Every row comes from one small tree of marks. Brackets hold a mark, then the marks that hang from it, in the order of their numbers. Every link used is in the known rows. Which tree was each row made from?
Known rows
[K391 K139]: 12.1; 5.7; 3.3; 51.0; -24.3; -0.4; 1.3; 25.3; -14.6; 10.1; 3.5; 0.1; -8.0; 8.9; 4.5; 16.9; 8.2; 13.3; 16.4; 12.4
[K323 K139 [K936 K321 K361]]: 9.2; 11.1; 2.6; -40.1; -2.8; -5.0; -9.2; -8.0; -17.2; -1.3; -0.7; 3.5; 6.3; -11.6; 6.7; 32.8; -24.1; -37.2; 11.1; -21.9
[K323 K239 [K936 K321]]: 15.1; 23.8; 20.7; -25.9; 20.0; 4.4; -7.5; 1.3; -32.8; 14.3; -16.0; 0.9; 6.1; 30.5; 13.3; 25.3; 4.7; -19.3; 8.4; -0.2
[K323 [K139 K621] K239]: 2.5; -11.6; 13.0; -3.5; 0.0; -10.3; 2.3; 26.7; -10.9; 8.8; 12.1; -12.8; 5.8; -25.7; 10.1; -38.1; 17.2; -4.5; 3.9; 44.7
[K323 K139]: -11.7; -12.0; -8.5; -2.3; -28.4; -6.2; 4.0; 18.8; -10.7; -3.0; 9.6; -3.8; -6.6; -16.3; 3.6; 0.1; 2.9; -10.9; 2.1; 36.9
[K361 [K239 [K323 K139]]]: -9.0; -30.3; 8.3; 11.8; -8.5; 0.2; 15.1; -13.9; 13.4; -8.8; 10.8; -1.0; -0.7; -30.1; -25.1; -21.4; 6.7; -5.9; -20.6; 7.6
[K239 K321 K323]: -12.6; -14.6; 0.3; 38.7; -20.8; 3.4; 6.5; -10.8; -4.6; -17.0; -12.3; 5.5; -13.7; 23.1; 0.3; 2.8; 11.3; 23.6; -7.9; 26.1
[K323 K239 [K936 K321 K361]]: 28.1; 33.1; 18.1; -41.0; 30.8; 9.3; -15.9; -7.7; -29.0; 19.5; -15.3; 6.3; 11.8; 19.1; 17.4; 43.8; -10.8; -21.9; 14.1; -27.7
[K239 K98]: -13.9; 10.4; -19.1; 20.3; -23.2; -2.7; -7.5; 12.1; -9.5; -0.3; 8.0; 6.3; -8.9; 26.5; -7.5; 10.3; 16.3; 5.1; 2.0; 12.2
[K239 K98 [K323 K936]]: -13.8; 35.1; -2.5; 30.3; -23.1; -1.1; -6.1; -24.2; -9.6; -24.6; 18.4; 15.1; -3.4; 24.2; -32.1; -1.7; 3.5; 0.1; -14.4; -18.9
[K361 K239]: 1.7; -8.8; -2.7; 8.7; -0.2; 6.6; 5.4; 6.0; 8.0; 16.4; -13.5; 1.1; -0.5; -2.1; 1.2; 10.2; 17.0; 6.1; 3.8; 9.2
[K323 [K139 K391 K621] K936]: -4.1; 32.8; -1.1; 5.8; -19.1; -18.4; 8.8; 22.6; 7.3; -25.0; 3.5; -12.9; 8.9; -37.4; 10.5; -52.5; 8.0; -5.7; 9.2; 11.9
[K936 K98 [K323 K139]]: -1.2; -12.5; -5.0; -23.7; -4.8; 2.3; -4.1; 19.2; 9.5; -0.7; 16.4; 0.1; -5.4; -27.7; 21.6; -1.8; -28.9; -3.7; -0.2; 2.0
[K936 [K323 [K239 K321]]]: -1.5; -7.8; 2.3; -2.1; 21.4; 17.3; 1.0; 12.3; -8.1; 16.3; -17.4; -11.7; -6.0; 29.4; 19.6; 5.8; 14.1; 22.5; -1.3; 34.6
[K936 K361]: 12.9; 13.5; -8.6; -8.1; -11.2; 6.7; -10.3; 10.9; -5.4; 10.2; -6.2; 9.7; -2.3; -8.6; 23.7; 41.1; -4.7; 3.5; 14.5; -4.9
[K361 [K239 K98 [K323 K139 K936]]]: -23.3; 0.3; -1.9; 13.2; -10.0; -7.4; 10.0; -36.8; 9.4; -21.3; 29.1; 1.2; 3.0; -1.6; -61.5; -30.7; 5.3; -17.6; -27.9; -17.0
[K391 [K139 K621]]: 20.7; 4.0; 7.5; 61.9; -18.3; -5.2; -2.3; 31.2; -2.9; 11.2; 1.1; -2.0; -1.0; -8.9; 16.5; -12.3; 15.0; 18.3; 20.8; 7.7
[K323 [K139 K621] K936]: -5.0; 10.5; 1.2; 1.6; -21.5; -14.0; 0.1; 8.9; -3.3; -10.3; 13.6; -5.5; 5.6; -29.4; -0.8; -31.5; 3.3; -13.7; 8.5; 17.0
[K361 [K239 K321 K323]]: -10.1; -32.9; 3.6; 37.2; -0.7; 7.6; 14.6; -23.5; 13.8; -4.8; -18.5; 1.5; -7.2; 16.8; -14.4; -3.2; 17.7; 22.2; -14.6; 9.1
[K361 [K239 K323]]: 1.8; -11.8; 8.5; 23.3; -1.3; 9.9; 6.1; -14.0; 12.7; -1.8; -4.1; 9.7; -1.2; -8.8; -7.2; -1.5; 11.9; 11.4; -14.1; -7.7
[K239 K98 K321 [K323 [K139 K391]]]: -38.7; -6.1; -15.4; 40.9; -29.9; -15.8; 15.9; -3.3; 6.4; -44.0; 10.8; -9.6; -12.7; 12.3; -29.1; -45.3; 15.7; 13.2; -18.6; 29.3

Which tree is each row?
2.9; 7.4; 2.8; -9.4; -14.7; -20.3; -1.3; 9.4; 3.1; -11.3; 15.9; 0.7; 6.0; -28.0; 8.1; -27.3; -21.2; -14.7; 10.7; -0.7 | [K323 [K139 K621] [K936 K98]]
-16.7; -28.9; 0.8; -2.3; -4.1; -7.0; 13.1; 11.5; -20.0; 4.9; -2.3; -18.6; -6.9; 17.8; -4.9; -9.3; 16.9; 1.6; -1.5; 67.2 | [K323 K139 [K239 K321]]
4.4; 14.9; 11.2; -14.4; 20.4; 1.1; 2.7; 41.6; 13.1; -2.2; 5.7; -21.8; 10.1; -48.6; 30.8; -61.9; 12.8; 11.3; 0.7; 25.2 | [K936 [K323 [K139 K391 K621] K239]]
27.6; -0.5; 3.3; -32.6; 11.3; 2.7; -19.7; 7.2; -4.4; 14.3; -15.5; 18.1; -0.7; 3.5; 42.1; 53.3; -33.1; -8.1; 21.9; -40.1 | [K936 K98 K321 K361]
5.8; -1.4; -9.6; -33.3; -2.7; 11.8; -8.1; 11.3; 6.7; 7.5; 12.4; -1.1; -0.3; -41.9; 22.3; 16.6; -19.3; -6.7; 0.5; -7.3 | [K936 [K323 K139] K361]
23.8; -12.0; 3.3; -24.5; 25.0; 12.3; -7.9; -5.8; 6.0; 25.8; -28.8; 7.7; 6.2; -2.4; 17.7; 43.3; -2.1; -10.0; 10.5; -38.9 | [K936 K321 [K361 K239]]
2.9; 8.5; 9.2; -2.8; 4.1; -14.1; 9.2; 41.2; 1.6; -6.1; 3.5; -19.6; 9.3; -33.5; 18.1; -60.4; 21.9; 5.7; 6.8; 45.6 | [K323 [K139 K391 K621] K239]
9.4; 17.7; -5.1; -21.0; 24.0; 3.1; -13.0; -28.4; 1.5; 13.5; -11.5; 10.7; 10.8; 25.5; -19.0; 36.1; -4.0; -20.4; 3.5; -59.5 | [K323 [K936 K321 [K361 [K239 K98]]]]
10.2; 10.5; 17.5; -23.4; 10.3; -18.6; -1.6; 11.3; -9.5; 1.6; 18.9; -5.1; 11.7; -20.4; 2.6; -36.0; -13.6; -14.8; 7.9; 12.1 | [K323 [K139 K621] K239 [K936 K98]]
-3.6; 7.4; -2.9; -20.8; -20.0; -14.4; 2.1; 3.5; -7.1; -10.1; 17.4; 1.5; -1.1; -10.7; -3.3; 1.7; -26.7; -21.6; 6.0; 5.7 | [K323 K139 [K936 K98]]
27.1; -13.4; 5.2; -36.2; 41.5; 26.7; -14.8; -6.0; 16.3; 30.2; -24.8; 6.0; 7.9; -12.5; 28.5; 40.0; -12.0; -3.6; 4.4; -56.6 | [K936 K321 K323 [K361 K239]]
-39.6; -27.3; -13.6; 35.9; -32.9; -12.1; 9.6; -18.2; -2.4; -29.2; 15.0; -3.2; -15.8; 23.3; -40.8; -23.3; 9.9; 5.1; -20.6; 33.4 | [K239 K98 K321 [K323 K139]]
23.4; 13.1; -5.6; -28.0; 13.0; 15.5; -19.1; 12.7; 11.9; 14.4; -0.1; 15.0; -0.6; -18.9; 43.5; 37.5; -38.0; 11.1; 12.2; -40.5 | [K936 K98 K323 K361]
-23.4; -25.2; -9.1; 47.7; -3.4; 1.1; 11.7; -29.6; 14.9; -7.8; -4.5; 3.0; -9.2; 40.1; -40.2; -14.0; 23.9; 23.2; -21.0; -0.3 | [K361 [K239 K98 K321 K323]]
-3.6; 8.3; 9.5; 14.3; 13.7; 3.8; -3.9; -40.6; 3.6; -9.1; -1.8; 13.6; 5.7; 32.0; -35.7; 2.6; 4.8; -11.9; -18.7; -52.2 | [K361 [K239 K98 [K323 [K936 K321]]]]
20.6; 33.8; -3.9; -25.5; -2.5; -0.2; -12.7; -4.9; -3.3; 3.8; 0.2; 17.2; 4.2; -4.3; 17.6; 41.8; -36.5; -6.9; 18.0; -39.6 | [K323 [K936 K98 K361]]
17.8; 17.5; 5.3; -27.3; 22.8; -2.1; -4.2; -11.9; -15.2; 12.0; -11.7; 2.3; 3.5; 30.7; 7.9; 31.0; -24.8; 3.7; 13.8; -7.8 | [K323 [K239 K321] [K936 K98 K361]]
19.5; -2.3; -4.8; -21.6; 26.8; 24.2; -6.9; -1.9; 24.5; 27.0; -10.7; 4.8; 6.4; -25.8; 19.1; 26.7; -8.2; 9.5; 2.1; -40.3 | [K936 K323 [K361 K239]]
-19.0; -5.2; -10.0; 20.8; 1.5; -3.8; 0.1; 4.4; -20.3; 7.3; -3.7; -7.5; -9.1; 60.5; -15.6; -0.5; 29.0; 17.2; -0.4; 39.1 | [K323 [K239 K98 K321]]
31.1; 1.7; 3.7; -43.8; 27.5; 16.6; -26.3; 5.6; 5.9; 17.2; -13.7; 15.4; 0.9; -7.9; 51.3; 50.4; -41.8; -4.2; 15.9; -57.2 | [K936 K98 K321 K323 K361]
6.3; -13.1; 4.9; -11.5; 28.2; 11.9; -2.5; 11.4; -1.7; 16.5; -12.7; -4.9; -5.8; 27.5; 26.2; 8.2; -8.8; 24.3; 3.3; 18.0 | [K936 K98 [K323 [K239 K321]]]
-23.1; -26.6; -21.1; 33.6; -2.4; -1.4; 8.6; -10.5; 10.1; 7.2; -12.8; -5.8; -8.0; 49.2; -30.1; -0.6; 29.6; 16.5; -3.3; 15.6 | [K361 [K239 K98 K321]]
-21.3; -29.6; -0.7; 27.9; -6.3; -6.4; 29.6; -9.0; 25.1; -27.0; -10.4; -15.9; -3.5; -14.2; -20.9; -44.3; 16.3; 17.0; -18.2; 23.7 | [K361 [K239 K321 [K323 [K139 K391]]]]
-27.2; 39.4; -6.5; 19.1; -29.7; -14.4; 9.5; -8.2; 2.5; -48.0; 28.6; -1.6; -0.2; -6.6; -34.2; -41.4; 2.4; -7.9; -18.5; -3.5 | [K239 K98 [K323 [K139 K391] K936]]
-18.4; -5.4; -6.1; -5.1; -8.6; -10.9; 1.1; 13.6; -19.3; 4.3; 27.5; -8.3; -2.9; 14.8; -26.6; -16.8; 16.9; -12.4; -8.0; 43.6 | [K323 K139 [K239 K98]]
-1.9; 10.4; -3.6; 1.0; -3.3; -0.4; 3.4; 39.3; 25.2; -12.5; 3.5; -16.2; 5.0; -55.1; 35.0; -53.6; 5.5; 11.6; 4.1; 12.1 | [K936 [K323 [K139 K391 K621]]]
-21.7; -27.4; 6.3; 18.2; -6.1; -4.8; 23.9; -38.6; 8.5; -18.4; -0.7; -7.3; -1.0; 1.0; -41.9; -24.1; 4.1; -4.5; -22.4; 3.3 | [K361 [K239 K321 [K323 K139 K936]]]
-5.7; 37.1; -1.2; 2.2; 2.6; -3.0; -6.5; -1.8; -25.9; 4.4; 12.9; 0.6; 3.2; 40.0; -22.0; 4.7; 15.6; -8.6; -1.4; 11.7 | [K323 [K239 K98] K936]
23.0; -13.7; 15.9; -10.0; 24.3; 15.4; -6.5; -25.7; 11.3; 7.6; -19.8; 15.6; 6.2; -9.2; 6.3; 31.0; -8.2; -5.5; -5.3; -55.1 | [K936 K321 [K361 [K239 K323]]]
9.7; 17.4; -4.6; -38.0; -10.5; -11.1; -5.3; -4.1; -4.2; -5.5; 16.5; 7.8; 3.9; -25.0; 4.2; 24.0; -42.5; -24.5; 11.3; -22.6 | [K323 K139 [K936 K98 K361]]
-20.3; -49.3; 2.2; 23.4; -9.2; -1.9; 23.4; -22.2; 14.0; -12.2; -3.1; -8.1; -6.8; -6.7; -30.7; -25.4; 12.7; 6.7; -20.5; 24.2 | [K361 [K239 K321 [K323 K139]]]
24.5; 18.3; 7.1; -33.5; 29.4; 24.1; -14.6; 13.1; -6.1; 26.8; -2.4; 2.3; 4.9; -12.3; 33.5; 28.5; -6.3; 6.5; 5.0; -11.7 | [K936 [K323 K239] K361]
-9.5; -19.1; -24.3; 14.6; 6.9; 0.8; 1.1; -18.7; 13.7; 11.9; -12.8; -0.1; -3.6; 33.9; -23.7; 19.0; 15.1; 13.4; 2.6; -14.1 | [K936 [K361 [K239 K98 K321]]]
